Each row comes from the steps of one walk. Every step used is in the known rows, and no mark comes twice. Write the walk behind each row, first mark first.
Known rows
novut -> luku -> dupi -> dazot -> nifo -> nenetu: [-3.21 -1.19 -3.06 -2.61 -2.35 -0.59 -0.74 -3.76  4.22 -1.06  3.97 -0.13
  1.40 -0.48  1.38 -2.72  2.17  4.69  1.00 -6.67 -3.08  9.00]
pite -> luku -> novut: [-1.41 -1.80  4.13  3.09  0.05  0.17  1.23 -0.50  1.24 -1.25 -6.59 -1.97
 -2.98 -4.22 -2.55 -3.64 -1.22  1.64  0.18  4.36 -1.26 -4.22]
nifo -> nenetu -> sudep -> leto -> dazot -> dupi -> luku -> novut: [-0.35 -3.02  2.63  1.84 -0.58 -1.05 -0.91 -0.93  0.21  1.50  3.60 -0.08
 -0.41  1.63 -4.13 -2.05  2.21  1.18  3.73  1.80 -2.41 -2.87]
nifo -> nenetu -> sudep -> leto -> dazot: [ 5.77  1.46  3.36 -0.33  2.32  0.92  1.68 -1.76 -0.91  0.01 -0.05 -2.13
 -2.20 -0.85 -0.42  2.29 -2.43  1.67 -0.26  3.65 -1.15 -3.84]
dazot -> dupi -> luku -> leto -> sudep -> nenetu: [-0.74 -1.16  1.66  3.53  2.56 -0.52 -0.39  1.84 -5.26  0.16  1.21  1.45
 -0.02  4.32 -4.92  2.92  0.94 -2.91 -2.34  3.83  0.49  0.37]
sudep -> leto: [ 2.65  3.74 -1.61  2.16  0.38  0.60  0.21 -0.19  0.02 -1.53 -1.54 -2.30
 -0.95  1.06 -0.78  3.01 -2.37 -1.35  0.31  4.82  3.75 -1.37]
nenetu -> sudep: [ 4.74  1.79  3.69 -0.64  1.07 -1.11  0.68 -0.18 -1.08  0.71 -3.11  0.93
 -2.98 -1.75  0.55  2.63 -2.91 -0.97 -1.70  6.93 -2.23 -3.65]
nifo -> dazot -> dupi -> luku: [-1.39 -2.87 -4.72 -3.95 -3.49 -4.04 -2.61 -0.33  0.42 -2.31  5.06  5.00
 -2.74  1.83  4.03 -0.39  0.29 -1.45  0.69  2.62 -1.64  3.82]
dazot -> dupi: [-0.20  2.72 -1.69 -0.23 -0.96 -1.85 -0.50 -0.62  1.44  0.16 -0.52  3.89
 -1.14 -0.74  0.02  0.00 -0.25 -2.99  0.70  2.44  0.13 -0.33]
novut -> luku -> dupi: [ 1.10  1.76 -2.09 -3.10 -0.64  0.30  0.06  1.44  1.63 -0.49 -3.53 -1.21
  1.47 -0.25 -1.59 -3.56 -1.58  0.98 -0.28  2.45 -0.30  3.82]
nifo -> dazot -> leto -> sudep: [ 1.13 -0.98 -1.71  1.78 -2.02 -0.53 -1.63 -0.46 -1.01 -0.38 -0.68  3.43
  1.26 -1.35  1.36  0.11 -0.28  1.51 -0.97  1.36  1.86 -1.33]
nifo -> dazot: [ 2.02  1.35 -2.47 -2.65 -2.32 -1.13  0.41 -1.11  0.96 -1.94 -0.33  0.58
 -2.15 -1.81  5.80  0.40 -1.83 -0.57  0.41  3.50  0.07 -0.04]
dazot -> dupi -> luku -> leto: [-3.21 -0.63 -0.23  0.69  0.70 -2.17 -3.29  0.23 -0.35 -1.73  3.29  1.78
 -0.53  3.86 -1.87  0.70  0.23 -2.92 -0.92  4.55 -0.15  4.16]
luku -> dupi -> dazot -> leto -> sudep -> nenetu -> nifo: [-3.17  1.77  1.74 -0.36  1.12  5.27  2.35  1.55 -1.25  3.95 -2.79 -1.73
  5.80 -1.03 -0.94  2.16  1.70 -2.92  0.99 -8.19  1.88 -2.79]
luku -> dupi -> dazot -> leto -> sudep: [-2.94 -0.10 -2.45  1.53 -0.89  2.57 -1.20  0.52 -0.29  2.79 -0.11  2.77
  6.20 -1.16 -0.22 -1.06  1.12 -0.82 -0.82 -2.05  1.90  1.59]
sudep -> leto -> dazot -> nifo -> nenetu: [ 1.76  2.13 -0.72  2.73  1.50 -0.59  0.54 -2.02  3.19 -1.18  2.35 -3.46
 -0.94  0.78 -0.60 -1.57  1.52  3.80  1.99 -3.64  2.19 -0.50]
leto -> sudep -> nenetu: [ 4.94  4.27  1.93  3.00  2.27  0.43  4.01  1.03 -4.77  1.28 -5.43 -0.03
 -1.56 -1.43 -2.84  3.28 -1.53 -1.00 -1.81  4.65  0.92 -5.27]
novut -> luku: [ 2.76  0.52 -1.37 -0.68  0.15 -2.26 -0.06  0.13 -0.38 -2.73 -3.20 -0.82
 -3.10  0.13 -1.47 -0.34 -2.98  2.37 -1.93  4.79 -0.46  2.53]
pite -> luku -> dupi: [-0.32 -0.23  2.30 -2.94  1.05  2.30  1.07  0.99  1.01 -0.74 -5.25 -0.19
 -1.07 -3.00 -0.71 -2.87 -2.15 -0.17 -1.97  3.09 -1.31  0.18]
dupi -> dazot -> leto -> sudep -> nenetu: [-0.75 -0.71 -0.04  4.66  2.34  0.98  1.63 -1.16 -3.56  0.37 -2.01  0.28
  0.38 -1.56 -1.71  4.52 -0.09  0.57 -2.03 -0.83  2.72 -1.89]
leto -> dazot: [ 2.56  2.68 -1.03 -0.18  2.46 -0.89  2.24  2.06  0.27 -0.03 -3.10 -2.12
 -1.45 -2.09  1.49 -2.95 -2.02 -0.29  0.10  2.86  1.11 -2.91]
dupi -> luku: [ 1.53  2.27 -0.86 -1.06  1.38 -3.52 -0.47  0.51 -1.58 -1.53 -0.42  0.98
 -3.57  1.98 -1.11  2.12 -1.89 -0.25 -1.25  7.38 -1.14  1.00]
nenetu -> sudep -> leto -> dazot -> nifo: [ 4.06 -2.66  1.26  3.44  1.91 -0.22 -0.30  2.44  1.32 -0.21  1.50 -4.82
 -0.90  1.29  1.04 -2.51 -0.05  1.75  0.23 -1.15  3.21 -3.25]

Which walk is each row?
[-2.88 -1.77  0.21 -0.95  0.39  4.09  1.30  2.24 -1.79  2.11 -2.35 -2.98
  4.51  0.35 -2.38  0.42  0.75  0.65 -0.47 -8.77  1.46  1.46]	novut -> luku -> dupi -> dazot -> leto -> sudep -> nenetu -> nifo
[ 1.24  2.83  0.66  0.59  1.71 -2.32  1.74 -2.54  3.66 -0.34  0.63 -0.65
 -1.92 -2.04  0.38 -3.33  2.06  3.86  1.54 -3.28 -1.43 -0.77]	leto -> dazot -> nifo -> nenetu
[-3.24 -3.43 -5.09 -1.09 -2.28 -0.43 -1.40  0.43  3.95 -1.14  2.98 -2.20
  2.29  0.69  2.75 -5.26  1.48  2.79  0.46 -5.90  0.08  8.30]	novut -> luku -> dupi -> dazot -> nifo
[ 0.78  4.61  1.59  0.75 -0.02 -3.03  0.39 -5.33  3.50 -0.78  0.50  1.79
 -2.43 -1.53 -0.96  0.81  1.55  2.76  1.07 -0.81 -2.09  0.35]	dazot -> nifo -> nenetu
[ 0.61 -0.90  2.55 -1.46  0.28  1.77  0.87  2.79 -5.05 -0.26  1.29 -3.84
 -0.20  3.70  1.60  3.71  0.01 -2.24 -0.90 -0.23 -0.57 -1.60]	dupi -> luku -> leto -> sudep -> nenetu -> nifo -> dazot
[ 2.16  6.57  3.88 -1.82  2.65  1.00  4.54  0.17 -0.64  0.85 -5.80 -4.27
 -2.44 -1.41 -0.44  4.26 -1.63 -3.46  1.27 -0.74  0.50 -6.10]	sudep -> nenetu -> nifo
[-0.80 -3.81  0.81 -3.31 -1.84 -0.26 -1.08 -3.36  3.02  0.12  3.97  0.35
  0.35 -1.14  1.98 -1.76  1.45  4.86 -0.43 -4.80 -5.43  7.22]	novut -> luku -> dupi -> dazot -> nifo -> nenetu -> sudep
[-1.54  1.24 -1.79 -5.36 -4.89 -0.07 -0.68  0.09  2.62  0.48  1.91  2.59
 -0.64 -0.67  6.60 -0.18  0.44 -4.48  3.31 -4.22 -0.96 -1.06]	nenetu -> nifo -> dazot -> dupi
[-2.81 -2.52 -3.05  4.24 -0.77 -1.07 -1.28  3.14  1.23  0.03  2.16 -2.58
  1.66  3.30 -3.40 -5.37  2.21 -0.77  4.47  0.55  3.26 -1.39]	sudep -> leto -> dazot -> dupi -> luku -> novut
[ 3.35 -0.24  2.34 -0.35  0.69  0.38 -0.01 -1.77  0.08  0.93  2.65  1.42
 -1.42 -0.20 -0.44  1.05 -0.31 -0.30  0.83  0.73 -1.26 -2.90]	nifo -> nenetu -> sudep -> leto -> dazot -> dupi
[-2.53 -3.20 -0.97 -2.05 -4.17  0.43 -3.80  3.21 -2.86  0.70  6.22  2.69
  1.79  5.12  3.23  0.31  1.63 -3.97  0.09 -1.73 -1.81  1.38]	nenetu -> nifo -> dazot -> dupi -> luku -> leto -> sudep
[-1.30 -1.63 -0.56  3.03 -0.38 -1.26 -3.39  2.29 -4.22  0.27  3.50  4.16
  1.05  4.91 -3.23  0.77  0.81 -2.59 -2.43  4.97 -0.55  2.39]	dazot -> dupi -> luku -> leto -> sudep
[ 1.53 -0.75  6.37  1.59  3.49 -0.20 -0.06 -2.18  2.21  0.20  1.71 -3.15
 -0.78 -0.86  0.16 -1.96  1.45  3.08 -0.91 -1.56 -2.63 -0.81]	luku -> leto -> dazot -> nifo -> nenetu -> sudep
[-3.64  0.39 -3.55 -0.59 -1.76  0.56 -0.25 -0.17  4.44  0.59  2.47 -0.88
  3.20 -1.01  4.23 -3.49  2.30 -0.73  1.93 -5.53  0.75  4.37]	luku -> dupi -> dazot -> nifo
[ 0.28  0.59  0.13 -0.85 -2.62  0.98 -1.27  0.84 -0.54  1.35 -0.90  1.81
  1.99 -0.75  2.16  0.98  0.27 -0.40  0.24 -3.65  1.12 -3.69]	nenetu -> nifo -> dazot -> leto -> sudep
[ 1.44  2.10  0.69  4.26  1.13 -0.50 -1.13 -0.06 -1.64  1.05 -3.53  3.26
  1.29 -0.68 -4.07  1.17 -0.34  0.88 -2.04  3.26  2.33 -3.05]	dazot -> leto -> sudep
[-2.22  0.46 -0.27  1.98  1.90  3.69  1.88  0.39 -1.41  2.44 -2.62 -0.01
  5.14 -2.11 -1.99  1.26  1.27 -0.94 -0.71 -3.10  2.84 -0.32]	luku -> dupi -> dazot -> leto -> sudep -> nenetu
[ 0.29 -1.60 -0.62 -3.53 -2.82 -0.53  1.06  2.65 -4.28  1.42  2.74  2.56
 -1.59  2.78  2.00  2.57  1.44 -3.26  1.13 -2.96 -2.00 -2.28]	leto -> sudep -> nenetu -> nifo -> dazot -> dupi -> luku
[-1.53  1.00  2.26  2.11  1.83  2.60  2.03  0.29 -3.02  2.02 -2.27 -1.42
  1.16 -0.75 -0.76  5.43  0.26 -1.54 -0.52 -5.74  1.84 -4.15]	dupi -> dazot -> leto -> sudep -> nenetu -> nifo
[-0.69 -0.35 -1.52 -0.96 -1.01 -1.37 -1.68 -2.43  3.08 -2.43 -1.22  0.99
 -0.43 -2.09  2.76  0.42 -0.86  1.13 -0.06  0.80  2.01  0.38]	nifo -> dazot -> leto
[ 2.31 -2.69  1.41 -1.47  1.06 -1.70 -1.35 -0.95 -1.66 -0.02  5.42  2.31
 -3.20  3.14 -1.98  1.90 -0.30  0.72  0.24  2.79 -2.48  0.04]	nifo -> nenetu -> sudep -> leto -> dazot -> dupi -> luku
[-3.39 -3.54 -0.34 -2.97 -0.15  2.74  0.75  0.29  0.73 -1.10 -1.40 -0.37
 -0.60 -3.17  3.33 -1.95 -2.31 -0.58 -2.16  0.10 -1.78  3.17]	pite -> luku -> dupi -> dazot
[-4.32 -3.07 -3.57 -1.57 -0.61  0.72 -2.01 -0.56  2.74 -1.33 -0.44 -0.87
  3.71 -0.48 -0.34 -2.37 -0.18  2.55 -0.71 -3.03  1.66  7.37]	novut -> luku -> dupi -> dazot -> leto
